What can hang from each mark
moduz: bive nusid vebur zede
kadefe: nusid
zede: deta dumep
navi: nusid
deta: zede
bive: moduz
dumep: simen zada
nusid: kadefe moduz

Known rows, with every way that one mark hangs from another
bive[moduz[nusid[kadefe] zede[deta dumep]]]: [ 6.37 -3.80 -0.77  2.21 -0.48 -2.53 -0.87 -0.51  0.70  1.40 -1.81 -1.37
  0.65 -4.24  1.28  2.87 -2.62 -1.35]
kadefe[nusid]: [ 2.04 -1.21  0.28 -1.20 -1.16 -0.64 -0.60 -0.87 -0.81  0.11  0.69  0.15
  0.33 -0.11 -0.52  0.37 -0.47  0.75]
dumep[zada]: [-1.91 -0.12  0.32  1.47  0.08  0.52  1.01  0.06  0.58  0.67 -2.51 -0.86
  0.50  0.31  0.60  0.54  0.37  1.00]
nusid[moduz[bive vebur]]: [ 0.78 -1.59  1.92  2.40 -2.83 -0.44  0.30  2.63 -1.34  2.47  1.49 -3.92
  2.36 -0.46 -0.32  2.02  1.69  0.03]
deta[zede[dumep[zada]]]: [-1.09 -2.53 -1.05  0.98  1.36  1.27  0.96 -0.54  2.30 -1.45 -4.52 -2.32
 -0.10  0.09  1.44  0.46 -1.09  0.01]
moduz[nusid]: [ 1.50 -0.84  0.70 -0.40  0.44 -1.25  0.32  0.55 -0.73  0.68 -0.62 -1.43
  1.35 -0.72  0.29  0.79 -0.49 -0.27]
bive[moduz[zede[deta dumep]]]: [ 2.63 -2.29 -1.25  1.90 -0.19 -2.03 -0.83 -0.67  1.32 -0.52 -0.14 -0.67
 -0.80 -3.33  1.76  1.47 -2.62 -2.18]
dumep[simen]: [-1.82  0.40  1.07 -0.45 -0.34  0.71  0.59  1.03  0.76  0.75 -1.97 -0.49
  0.53  0.23 -0.05 -0.70 -0.57  1.47]
zede[deta]: [-0.37 -0.78  0.68  0.20 -0.49 -0.53  0.19 -1.46  0.86 -0.59  0.28 -1.01
 -0.85 -1.35  0.60  0.68 -0.89  0.64]
navi[nusid]: [ 1.90 -0.72 -1.60 -0.27 -0.05 -0.31 -0.33 -0.31 -0.83 -0.40 -0.25 -1.22
  0.40  0.43  0.90 -1.95 -0.50  0.57]
nusid[kadefe moduz[bive vebur zede[deta dumep]]]: [ 5.33 -3.28  2.39  3.48 -4.75 -1.99 -0.83 -0.14  0.51  2.69 -0.33 -3.66
  1.29 -2.72  0.84  3.78 -0.57  0.03]
moduz[bive nusid[kadefe] vebur zede[deta dumep[simen]]]: [ 4.83 -3.56  4.23  1.11 -2.31 -3.85  1.23  0.65  1.62  3.55 -4.88 -5.42
  3.46 -3.46  1.16  2.77 -1.54  0.89]
bive[moduz[nusid[kadefe] vebur zede[deta dumep[simen]]]]: [ 3.55 -3.97  1.58  1.92 -0.39 -2.39  0.02  1.20  1.04  3.23 -3.26 -3.65
  2.73 -4.28  1.16  2.41 -2.96  0.77]
nusid[kadefe moduz[zede]]: [ 4.28 -0.81 -0.36  2.50 -3.73  0.98 -1.98  0.43 -1.06  2.50 -0.65  1.38
  1.14 -0.83 -0.62  1.21 -0.06  0.53]
zede[deta dumep[simen]]: [-1.38 -0.77  1.67 -0.46 -1.05 -0.54  0.41 -1.42  2.42 -0.77 -1.03 -1.63
 -2.02 -1.16  1.59  0.91 -2.65  1.01]
nusid[kadefe moduz]: [ 2.31 -0.86 -0.37  2.11 -3.28  2.06 -1.47  0.32 -1.02  1.79  1.13  0.77
 -0.20 -0.05 -0.86  1.68  0.54  1.43]
navi[nusid[moduz[bive]]]: [ 3.54 -1.81 -0.93  1.95 -3.32 -0.03 -0.38  1.68 -1.81  1.00  0.99 -3.28
  1.17  0.17  0.64 -0.25  0.98 -0.01]
nusid[kadefe moduz[vebur zede[deta dumep[simen zada]]]]: [ 0.24 -2.17  2.87  3.70 -4.33  0.35 -0.23 -0.18  1.66  3.37 -3.92 -3.01
  1.17 -1.90  1.44  2.92 -2.19  3.18]
deta[zede[dumep]]: [ 0.84 -2.36 -1.28 -0.45  1.33  0.82 -0.10 -0.75  1.78 -2.13 -2.09 -1.47
 -0.68 -0.21  0.83 -0.09 -1.46 -0.99]
dumep[simen zada]: [-3.70  0.25  1.38  1.00 -0.37  1.29  1.60  1.15  1.27  1.39 -4.48 -1.28
  1.13  0.49  0.58 -0.20 -0.23  2.48]

Rows
[-3.18 -0.87  1.95  0.99 -1.02 -0.02  1.43 -1.34  3.08 -0.18 -3.62 -2.46
 -1.47 -0.81  2.21  1.45 -2.26  2.04] -> zede[deta dumep[simen zada]]
[ 3.30 -1.27  0.94  2.77 -3.21  0.31 -1.68  1.14 -1.40  3.54 -0.25 -0.54
  2.61 -1.08 -0.71  1.51  0.09  1.08] -> nusid[kadefe moduz[vebur zede]]
[ 4.21 -2.84  2.63  1.27 -0.60 -2.21  1.27  1.89 -0.83  3.63 -2.10 -4.42
  4.17 -1.41 -0.64  2.35  1.66  0.70] -> moduz[bive nusid[kadefe] vebur]
[ 3.02 -3.50 -0.08  2.02  1.23 -0.73  0.15  2.37 -1.34  3.39 -0.45 -2.65
  3.47 -2.27 -0.67  1.99  0.22  0.50] -> bive[moduz[nusid[kadefe] vebur]]
[ 0.93 -2.52  0.10  2.32  0.49 -1.91 -0.11  0.94  0.15  1.60 -0.27 -2.40
  2.42 -3.49  0.62  0.85 -1.29 -0.54] -> bive[moduz[vebur zede[deta]]]
[ 2.73 -2.57  0.14  1.67  1.45 -2.58 -0.01  3.07 -1.47  2.91 -1.25 -2.80
  4.74 -2.93  0.33  0.94 -0.94 -1.37] -> bive[moduz[nusid vebur zede]]
[-0.53 -2.40  3.88  3.77 -4.33 -1.57  1.26  1.42  1.67  2.97 -3.87 -5.83
  2.33 -2.10  2.15  3.00 -1.30  1.30] -> nusid[moduz[bive vebur zede[deta dumep[simen zada]]]]
[-1.33 -1.25  0.82  1.46 -0.73 -0.70  0.85 -2.30  2.30 -0.95 -1.75 -2.08
 -1.95 -1.01  2.24  2.24 -1.75  0.45] -> zede[deta dumep[zada]]
[ 1.55 -1.52  0.90  2.37 -2.76  1.47 -1.12  1.01 -1.37  2.86  1.51 -1.18
  1.28 -0.19 -0.97  1.89  0.70  1.99] -> nusid[kadefe moduz[vebur]]
[ 2.84 -2.26  2.19  2.19 -5.50 -1.00  0.12  1.36  0.33  2.52 -3.91 -2.63
  1.92 -0.74  1.11  2.41 -1.06  0.82] -> kadefe[nusid[moduz[bive zede[dumep[simen zada]]]]]
[ 4.80 -3.33  0.00  2.42  0.73 -1.81 -0.39  2.59 -1.34  4.04 -2.11 -1.94
  4.76 -3.11 -0.43  1.48 -0.33 -0.29] -> bive[moduz[nusid[kadefe] vebur zede]]
[ 1.37 -3.85  0.99  3.21  0.84 -3.38  0.86  0.73  0.85  1.94 -2.94 -4.94
  2.70 -3.97  2.55  3.20 -2.63 -0.91] -> bive[moduz[nusid vebur zede[deta dumep[zada]]]]
[ 6.62 -2.91  0.24  3.10 -4.09 -1.03 -0.99  1.93 -2.09  3.83 -1.32 -3.73
  4.21 -0.99  0.06  0.13  1.04  0.93] -> navi[nusid[kadefe moduz[bive vebur zede]]]
[ 1.41 -0.91  0.81  3.34 -4.22  1.50 -0.77  0.63  1.05  2.85 -4.63 -0.05
  0.51 -0.38  0.94  1.93 -1.51  2.02] -> nusid[kadefe moduz[zede[dumep[simen zada]]]]
[ 7.20 -4.01  0.76  3.16 -4.92 -2.22 -1.10 -0.44 -0.30  2.25 -0.54 -4.89
  1.69 -2.42  1.63  1.77 -0.99  0.46] -> navi[nusid[kadefe moduz[bive vebur zede[deta dumep]]]]
[ 3.01 -2.63  2.98  2.16 -0.54 -4.27  1.81  1.73  0.51  2.81 -4.88 -5.68
  4.28 -1.77  1.98  2.77 -0.35 -1.41] -> moduz[bive nusid vebur zede[dumep[zada]]]
